Each row was made from one small tree. The marks that hang from a mark follow it in brackets, in alphabetical order. Every link used is in the known rows. Write each row's tree.
In the rows, 128 means zero.
Known rows
X(R(E K(T(U)))): [131 127 133  98 143  77 136 102  95 151 143 148 125 183 154 140  81 129
  97 153  77]
R(E K(T(X))): [109 120 140 105 142  99 135 108 122 151 177 111 105 156 154 118  69 158
 110 194 109]
U(T(K(R))): [139 154  83 130 139 121 131  98  92 156  89 117 128 159 138 114  74 180
 128 157 103]
X(R(E(B))): [114 151 124 106 124 104 155 101  98 135 120 113 149 149 154 159  89 159
  93 171  84]
K(R(E X) T): [116 101 130 121 147 126 152  93 123 139 120 119 108 168 168 105  54 142
 112 182 105]
X(R(K(T))): [138 138 134 121 122  72 168  79  94 156 146 140 110 165 147 139  74 150
 101 160  92]
U(T(X(R(K)))): [136 165 120 130 146  80 145  97 107 154 129 122 120 157 139 127  56 174
  96 178 116]
P(B): [124 139 110 106 103 120 128 108  82 123 146 107 102 125 138 117  85 172
 135 154  86]
U(T(X(R(E)))): [128 159 121 136 146 104 142  91 111 148 122  97 133 148 141 127  67 173
  90 177 109]
X(R(K)): [126 151 126 115 126  84 155  98  84 159 129 137 130 155 141 147  91 155
  97 154 104]
K(T(X(R(E)))): [126 137 132 137 146  88 162  74 109 145 155 109 127 148 154 131  66 172
  96 175  91]
U(T(K(R) X)): [133 159  79 140 161 114 126  99 102 154 109 113 132 151 141 104  55 202
 129 171 108]
E(B R(X)): [106 143 113 111 144 110 155  87 122 113 101 102 129 148 183 129  51 153
  99 183 112]
K(R(E(B)) T(X)): [114 125 115 119 148  99 156  96 122 129 150 108 123 154 166 126  41 177
 124 212  85]
U(T(K)): [137 162  90 115 119 123 121 102  96 144 100  99 122 146 136 115  92 180
 119 147 105]
R(E(B) K(T) X): [104 113 148  71 133 119 140 125 142 121 145 124 104 174 175 121  55 135
 101 198 105]
K(R(X) T(U)): [140 113  98 118 156  98 139  89 103 119  98 130 106 169 174 101  47 145
 127 157  83]
K(R): [125 135  98 134 126 107 152  89  82 147 106 111 121 143 147 128  84 166
 126 165 102]
U(T(K(R(E)) X)): [119 147  94 129 168 131 116 113 112 161 117 111 141 159 142 108  61 189
 119 181 112]
U(T(K X(R(E)))): [128 168 110 129 161 114 126 101 108 159 121 113 152 156 138 123  73 189
  93 160 104]
R(E(B) K X): [ 92 126 138  66 136 132 127 145 130 125 130 121 123 165 170 128  70 138
  97 194 116]
U(T(X(R))): [142 169 107 146 139  88 154  75 101 141 113  99 125 140 140 123  62 186
  99 169 106]
U(T(X)): [134 159  99 132 128 107 133  93 109 132 119  76 107 131 143 107  68 185
 117 179 115]

Write each row's tree
[123 145 129 119 142  83 165  83 118 126 156 111 134 149 163 142  52 177
  97 191  78]	K(T(X(R(E(B)))))
[109 168 108 106 162 106 135 114 103 141 137 124 171 149 155 148  74 197
  96 167  85]	T(K X(R(E(B))))
[117 105 136  76 150 112 114 125 122 129 134 133 103 183 173 108  68 120
 104 165  98]	R(E K(T(U)) X)
[111 126 135 100 146  91 161  87 139 123 134 129 107 174 187 124  29 136
 100 197 110]	E(B R(K(T) X))
[123 141  98 121 144 139 121 111 103 164  98 118 136 168 138 116  81 167
 118 164 107]	U(T(K(R(E))))
[127 136  78 105 175 122 108 117  89 134  81 145 143 168 167 106  69 165
 127 134  91]	T(K(R(X)) U)
[150 150 102 135 154  58 148  69  88 127 136 121 124 150 158 126  60 174
 111 150  68]	K(T(U X(R)))
[114 142 123 115 151  67 161  81 129 133 164 118 113 158 175 132  30 167
 111 210 103]	E(B R(K(T(X))))
[121 161  96 111 182  99 108 113  84 149 125 133 169 156 151 134  88 183
 101 135  80]	T(K U X(R(E)))
[132 143  92 124 156 137 127 107 112 144  76 124 125 166 153  95  54 172
 117 157 116]	U(T(K(R(X))))
[118 121 124  89 156  88 112 119 112 138 165 122 111 167 159 117  69 151
 116 178  91]	R(E K(T(U X)))
[128 160  74 105 165 101  98 116  83 131 119 114 142 139 154 117  87 194
 128 137  85]	T(K U X)
[114 117 139 118 149  95 158  78 129 143 135 129  98 172 177 113  43 131
  98 180 123]	E(R(K(T) X))
[127 152  67 119 181  98 108 112  79 144 111 132 150 153 155 115  70 194
 136 146  83]	T(K(R) U X)
[101 147  94 106 170 121 126 125 107 143 131 121 159 153 159 131  64 196
 123 189  92]	T(K(R(E(B))) X)
[100 122 118  99 147 135 143 122 122 123 102 117 135 161 173 124  57 150
 109 194 105]	K(R(E(B) X))
[122 154 135 119 151  97 136 111 117 162 138 120 129 165 139 129  64 162
  87 187 120]	U(T(X(R(E K))))
[103 130 131 111 152 107 145  97 118 146 118 126 118 163 173 120  60 135
  95 176 135]	E(R(K X))
